In the rows, 128 means zero.
Known rows, with every step that occurs
linotal -> sotu -> voka: [134  74 112 171 134 166 114 103 127 105  93  92  97 155  94 145 170 150
 156 121 162 101 157 100 140 139 126  97 161  94 124 113  83 141 117  83
 129]
linotal -> sotu -> voka -> vevug -> lukave: [122  88  69 140 139 105  99 129 160 110 110  91  90 143  80 126 150 175
 149 134 153 129 185  87 135 107 134  76 150  81 115  99  72 168  99  83
 122]
fitu -> sotu -> voka -> vevug: [116  93 126 168 153  50 136 111 114  96  91 130 104 136  98 141 123 177
 173 130 166  91 153 111 140 160 142  83 161  91 117 141  99 172 163 123
 131]
vevug -> gudid: [152 120 130 136 114 168  86  77 123 108  94 146  90 131 167 159 131 159
 143 103 135 102 178 126 149 143 145 136 115 103 109 121 133 152  98 166
  91]
sotu -> voka: [102  82 155 135 137 121 114  85 119 121 128 102  84 146 103 137 125 162
 155 119 163  98 129 109 134 160 139 111 157  97 119 129  87 137 146 109
 124]
fitu -> voka -> sotu: [148 119 121 143 138 121  81 120  94  69 131 125 147 112 156 126 119 124
 131  92 137 111 137  98 112 140 146 136 155 125 135 130  87 121 140 176
 112]
bisa -> linotal -> sotu -> voka -> vevug -> gudid: [132 109  86 139 111 141 109  99 168 129  90 115  87 131 112 129 150 201
 155 137 140  73 229 107 162 116 103  69 130 100 106  77 114 159 129 109
 112]
lukave -> vevug -> gudid -> linotal -> sotu: [182 128  32 174  80 212  76 107 146 126  32 175  99 155 156 143 134 155
 160 128 143 128 151 122 173 101 126 102 131 126 112  98 119 167  87 145
 104]
sotu -> linotal: [129 153 129 102 141 154 118 102 124 141 153 104 112 132 153 114 112 107
 122 102 138 110 120  91 143 189 132 135 152  87 124 148 114 151 127 141
 105]
vevug -> gudid -> linotal -> sotu: [182 139  75 156  82 212  79 104 107 112  18 172 100 135 145 169 150 161
 150 103 132 112 196  89 150 115 126 111 133 109  99 102 119 177  74 131
 124]
vevug -> lukave -> gudid -> bisa -> linotal: [ 89 166  81 154  87 164  93 131 121 147 136  93  70 141 108  75  95 172
  78 147 139 112 152 104 151  99 156 137 178 135 108  65 107 161 101 135
  83]
fitu -> voka -> sotu -> linotal -> gudid: [137 168 127 131 125 129  92 130 123  79 136 115 150 122 196 100 104  95
 135  73 130 100 155 111  99 146 137 148 141 110 123 109  91 143 144 151
 108]
gudid -> lukave -> vevug -> voka -> sotu -> linotal: [136 179  70 160 117 172 103  67 143 109 108 149 120 183 167 118  78  94
 119 103 100 110  82  80 108 186 121 117 130  90 155 100  91 131 112 165
 108]
linotal -> gudid -> vevug: [123 168 115 188 112 144  86  76 157 109 125 120 104 121 168 130  89 182
 122  92 136  83 182 156 110 156 134 140 105 112 114 104 133 148 105 111
 111]
fitu -> voka -> sotu -> linotal -> gudid -> vevug: [148 185 117 166 129 121  85 122 124  76 144 117 135  98 203 110  78 109
 127  71 135  81 170 121  99 153 133 166 122 104 128 119  90 139 143 153
 107]
linotal -> sotu -> voka -> vevug -> gudid: [151  70  85 155 133 132  98 111 154 101  75 121  95 139 114 158 158 179
 179 127 156 102 210 118 166 112 124  88 123  91 104 101  89 173 112 100
 122]
vevug -> sotu -> voka: [122  47 149 138 150  82 102  77 117 115 112 103 107 142 133 142 128 165
 131 126 140 104 113 109 139 133 124 109 146  94  94 100  95 130 144 138
  69]
lukave -> gudid: [118 118 119 162 122 171  86 114 131 138 121 112 128 150 137 129 132 165
 111 137 148 114 127 119 174 147 164 143 167 158 105 125 112 150 109 154
 111]
fitu -> voka: [141 117 133 142 132 154  84 116 105 109 146 142 119  92 141 115 142 143
 140 105 131 128 134 103 132 146 159 147 151 130 118 160 115 127 121 172
  99]
bisa -> linotal -> sotu: [131 137  83 146 108 197 115  96 147 130 116  95 115 140 111 113 157 168
 105 126 123  91 177  86 137 144 107  80 163 117 130  94 134 131 110 121
 111]
bisa -> gudid -> vevug: [131 119 138 167 141 115 105  69 129 120 165 130  82  82 146 161 101 195
 128 128 126  74 169 113 151 170 104 134 132 137 130 147 131 146 131 117
 145]
voka -> sotu -> linotal -> gudid -> vevug -> lukave: [121 209  93 152 125 101  93 106 152  86 132  79 113 146 188 112  57 116
  96  78 132  83 176 114  72 151 126 136 120  69 132  75  84 158 115 123
 110]
vevug -> voka -> sotu -> linotal: [145 184  98 126 125 138 100  75 106  86 118 129 120 145 150 142  91  86
 109  88 131  83 122  68 129 192 124 122 125  71 138  96 105 149 112 144
 135]
gudid -> linotal -> sotu: [166 136  61 145  96 199  96 117 104 120  47 146 126 136 106 147 145 153
 130 113 135 129 148  67 138 134 122  90 171 121 114 115 104 166  81 103
 145]
vevug -> lukave -> gudid: [104 145 105 156 117 148  75 126 139 142 127  99  97 156 121 112 124 162
  93 135 136 142 139  99 136 117 176 139 166 127 103 102 106 153  78 153
  96]
fitu -> sotu -> linotal -> gudid: [126 184 136 176 121 133 142 105 127 101  89 120 116 153 169 114 120 114
 138  92 136  87 162 121 112 179 132 121 150  83 122 120 136 171 141 122
 111]
bisa -> gudid -> vevug -> sotu -> voka: [124  62 159 182 154  60 104  60 125 115 143 122  74  88 147 165  99 206
 135 141 128  62 156 117 154 145  90 124 129 116 103 115 109 141 153 111
 112]
sotu -> linotal -> gudid -> lukave: [108 188 142 130 113 178 118  87 157 133 119 114 119 162 188 104 106 119
 123  83  99 111 150 104  80 185 124 140 131  92 121 108 112 153 115 120
 105]
bisa -> linotal -> gudid: [ 93 175 125 127  87 158 112  80 164 133 127 107 112 142 152  92 117 184
 109 109 117  83 181 125 113 145 115  96 131 125 114  68 153 139 125 118
 105]
bisa -> linotal: [107 147 116 115 112 156 116  81 135 144 148 109 108 129 124 106 120 173
 102 123 122  87 151  92 133 165 120  93 157 123 125 109 139 130 131 147
 104]
voka -> sotu: [136 114 103 129 136 119 100  95 110  72 121 103 149 153 144 145 103 135
 115 100 140  96 130  98 113 155 133 107 155 116 142 107  86 137 130 150
 123]
bisa -> gudid: [116  94 149 124 135 126 113  80 122 121 154 125 101 113 140 149 135 177
 136 132 124  96 153 103 154 159 109 112 151 142 125 133 133 153 132 113
 149]

Rows
[163 100  57 177  85 191  84 106 144 129  23 163  78 164 136 145 130 161
 185 134 158 117 154 122 173  98 125  96 136 114 108  93  93 169 112 122
 112]
lukave -> vevug -> gudid -> linotal -> sotu -> voka
[154 122  34 185  77 217  99 101 155 119  81 133  74 146 153 104 117 161
 141 143 146  94 169 156 194  91 110 112 130 125 130  64 129 155 119 141
  67]
lukave -> vevug -> gudid -> bisa -> linotal -> sotu
[134  82 130 190 156  77  91  67 122 112 129 109  88 108 142 154  89 185
 123 123 146  77 133 122 136 147 120 132 125  88 100 120  93 122 135 139
  72]
gudid -> vevug -> sotu -> voka
[104 143  86 169 103 156  84 135 112 128 127  99  77 146 108  96  98 158
  92 138 152 130 133 112 153 100 172 155 173 132 106  85  94 164  90 134
  87]
vevug -> lukave -> gudid -> bisa
[103 141  93 168  91 189 107 120 111 146 121 102 103 135 118  88 100 174
  94 151 148  82 140 125 192 125 143 142 178 165 106  80 117 154 133 134
  96]
lukave -> gudid -> bisa -> linotal
[126 143 135 139 125 131 105  79 151 127 105 110 138 161 206 112 106 126
 104  92  87 114 128 108  91 156 110 132 124  87  98  81 118 144 117 144
  55]
vevug -> sotu -> linotal -> gudid -> lukave
[125  71 120 163 131 122 104  66 151 129 127 145 113 149 172 136 118 179
 131 147  78 122 106 108 135 138  91 103 143 148 125 109 122 132 133 150
  89]
bisa -> gudid -> lukave -> vevug -> sotu
[133 143 108 141  79 185 104  81 107 117 105 142  63 116 151 117  98 169
 127 116 136  70 189 133 167 122 123 134 129 114 114  75 135 157 125 144
  80]
vevug -> gudid -> bisa -> linotal
[116 180 132 115 119 156 115 101 155 131 132 100 115 146 180 101 107 120
 128  89 132 103 153 126 118 171 130 138 129  92 112 107 126 167 123 113
 107]
sotu -> linotal -> gudid
[131  83 127 220 144 105  76  93 130 134 109 104 106 129 143 144 101 191
 108 146 156  81 127 132 172 131 144 153 147 129  80 105  91 139 131 147
  76]
lukave -> gudid -> vevug -> sotu -> voka
[114 108  89 165  99 182 132 107 107 117 111  87  70 134  83  98 121 161
 133 135 159  70 166 107 162 119 104 102 175 109 128  68  93 145 148  70
 111]
gudid -> bisa -> linotal -> sotu -> voka
[145 107  88 155 104 174 107 118  99 125  42 137  99 145  85 149 147 158
 156 119 156 113 150  67 137 131 121  85 174 105 110 108  78 163 110  76
 155]
gudid -> linotal -> sotu -> voka
[152 105 105 185 149 102  80  69 122 112 131 120 111 100 165 153  91 178
  95 117 129  90 130 120 138 150 122 139 121  99 105 124 121 124 114 169
  62]
gudid -> vevug -> sotu
[133 191 103 155 131 117 101  96 142  84 125  90 133 140 198 126  59 116
 110  75 140  61 166 127  97 172 117 139 123  87 135  87  90 152 136 123
 119]
voka -> sotu -> linotal -> gudid -> vevug
[108 141 108 151  88 162 105 100 124  97 110 113  97 139 150 102  93 156
 127  99 146  98 155 160 132 125 135 139 128 123 116  70 121 165 118  88
 105]
linotal -> gudid -> bisa
[134  88 122 146 107 148 119 109 107 124  70 144  87 124  94 160 152 180
 166 138 140  97 176  68 152 130  90  82 176 138 112 109  96 178 129  50
 186]
bisa -> gudid -> linotal -> sotu -> voka
[127 167 115 118 123 123 111 107 140  85 117  86 148 165 192 116  84 100
 118  79 133  81 151 118  97 164 119 123 137  96 133  81  92 159 136 120
 120]
voka -> sotu -> linotal -> gudid
[129 121 129 108 105 134 108  95  99 135 102 165 102 108 125 153 119 186
 136 127 119 106 147  74 148 151 104 103 165 151 112 131 124 172 124 104
 172]
bisa -> gudid -> linotal
[133  86  87 172 130 147  92  70 152 128 106 138 130 174 170 120 107 156
 117 131  93 142  76 112 117 139 122 107 143 119 125 110 108 114 115 183
  47]
gudid -> lukave -> vevug -> sotu
[106 132  47 128 119  98  79 150 141 131 140 111  97 123 108  91  86 187
 106 150 147 141 153 119 173  96 167 130 156 134  96  92  94 190  93 133
  98]
voka -> vevug -> lukave -> gudid -> bisa
[113 175 114 126 103 168 125 110 126 118 131 100  98 134 170  82  83 113
 124  93 145  95 147 137 137 151 127 156 135  96 115  87 114 176 129  88
  99]
sotu -> linotal -> gudid -> bisa
[119  64 110 174 136 127 103  69 152 131  99 126 109 178 150 120 107 161
 137 138 110 128  76 113 115 135 119 101 148 108 121 105  81 117 138 156
  57]
gudid -> lukave -> vevug -> sotu -> voka
[151  82  96 117 152  66  68 125 134 108 146 151 150  72 157 115 129 173
 132 121 117 140 138 104 156 118 140 125 129 126  88 139 118 144 126 193
  66]
fitu -> voka -> vevug -> sotu
[134 137 115 192 121 107  77  68 158 102 109 119 117 120 191 136  89 185
 103  98 123  87 167 157 112 133 120 139  96 107  95  78 135 141 103 131
  70]
linotal -> gudid -> vevug -> sotu
[186 128  57 136 106 152  61 148 123 105  62 197 122  79 146 141 151 171
 170 108 133 135 208  93 164  97 142 118 122 127  89 133 112 181  95 158
 117]
fitu -> voka -> vevug -> gudid -> linotal -> sotu
[122 131  63 142 115 106  66 173 120 120 156 141 103  84 120  78 100 170
 123 136 145 149 156 116 169  81 179 160 155 147  92 118  93 176 107 160
  83]
fitu -> voka -> vevug -> lukave -> gudid -> bisa
[117 211 101 154  96 191 104  68 177 135 109 149 101 173 186  95  88 105
 129  94  99 114 121 114 105 180 127 134 102  88 128  88 127 154 102 130
 101]
sotu -> linotal -> gudid -> lukave -> vevug -> voka
[166 112  99 162  85 190  89 100 104 115  13 164  79 143 125 172 150 162
 173 108 153 102 197  90 149 112 123 105 138  97  97  94  95 173  99 103
 134]
vevug -> gudid -> linotal -> sotu -> voka
[121 135  78 179  92 164  81 150 124 144  51 113  81 166  82 123 139 166
 121 143 154 140 159  65 136  90 157 109 188 118  91  79  69 179  75  95
 132]
vevug -> lukave -> gudid -> linotal -> sotu -> voka
[109 111  92 199  95 196 117 130 120 135  93  83  85 150  86  97 133 173
 120 158 166  72 161 120 197 104 129 120 188 149 105  61  86 157 136  86
 111]
lukave -> gudid -> bisa -> linotal -> sotu -> voka
[117  98 157 190 141  98 139  95  98  94  83 120  89 152 103 144 138 152
 165 120 165  85 136 107 123 171 142  99 175  87 127 140 102 149 160 120
 124]
fitu -> sotu -> voka
[134 136 128 125 131 116 103  92 152 123 119  99 138 143 201 111 110 125
 106 101 115 108 132 123 124 146 114 137 121  87  90  81 130 153 123 139
  55]
vevug -> sotu -> linotal -> gudid
[139 172  98 219 115 173  68  77 126 128 117 147  93 118 133 151  98 171
  96 130 148  81 143 113 177 169 160 162 121 134 104 118 129 146  83 154
 123]
lukave -> gudid -> vevug -> voka
[142 130 141 154 107 192  89  63 120 114  76 159  90 152 174 160 127 160
 143  95  97 112 173 104 107 157 143 135 121 104 117 122 119 139  96 171
  91]
vevug -> gudid -> lukave
[152 124  39 138  98 153  99 113 146 109  96 137  93 109 133 120 115 192
 140 133 137  85 225 130 191 100 111 100 119 115 108  71 124 183 109 124
  93]
voka -> vevug -> gudid -> bisa -> linotal -> sotu
[134 150  69 178 111 169  89  58 137  93  94 158 122 185 151 137  89 126
 121 108 100 115  87  91 104 168 128 101 127 110 157  93  96 122 106 166
 114]
gudid -> lukave -> vevug -> voka -> sotu
[ 87 182 135 142  82 179 117  67 165 135 112 119 114 162 160  94 114 186
 107 104  85  90 179 109  72 158 115  93 136 124 121  70 141 130 118 124
 103]
bisa -> linotal -> gudid -> lukave
[118 175  82 188  86 168  88  61 169  84  74 151 127 198 182 124  87 137
 125  94  98 107 129 129  78 149 125 104 102 114 142  48 110 137 104 129
 118]
linotal -> gudid -> lukave -> vevug -> voka -> sotu
[143 104  80  84 162  59  99 110 155 133 148 115 148 110 166 119 100 151
 114 126 121 118 127  98 164 149 116 113 129  91  92 122 112 169 126 166
  65]
voka -> vevug -> sotu -> linotal
[116 105  81 133 120 129 123 109 164 133 121  95 104 134  86 112 147 192
 141 143 143  81 193  89 153 134 103  61 157 108 117  86 103 150 138  96
 125]
bisa -> linotal -> sotu -> voka -> vevug
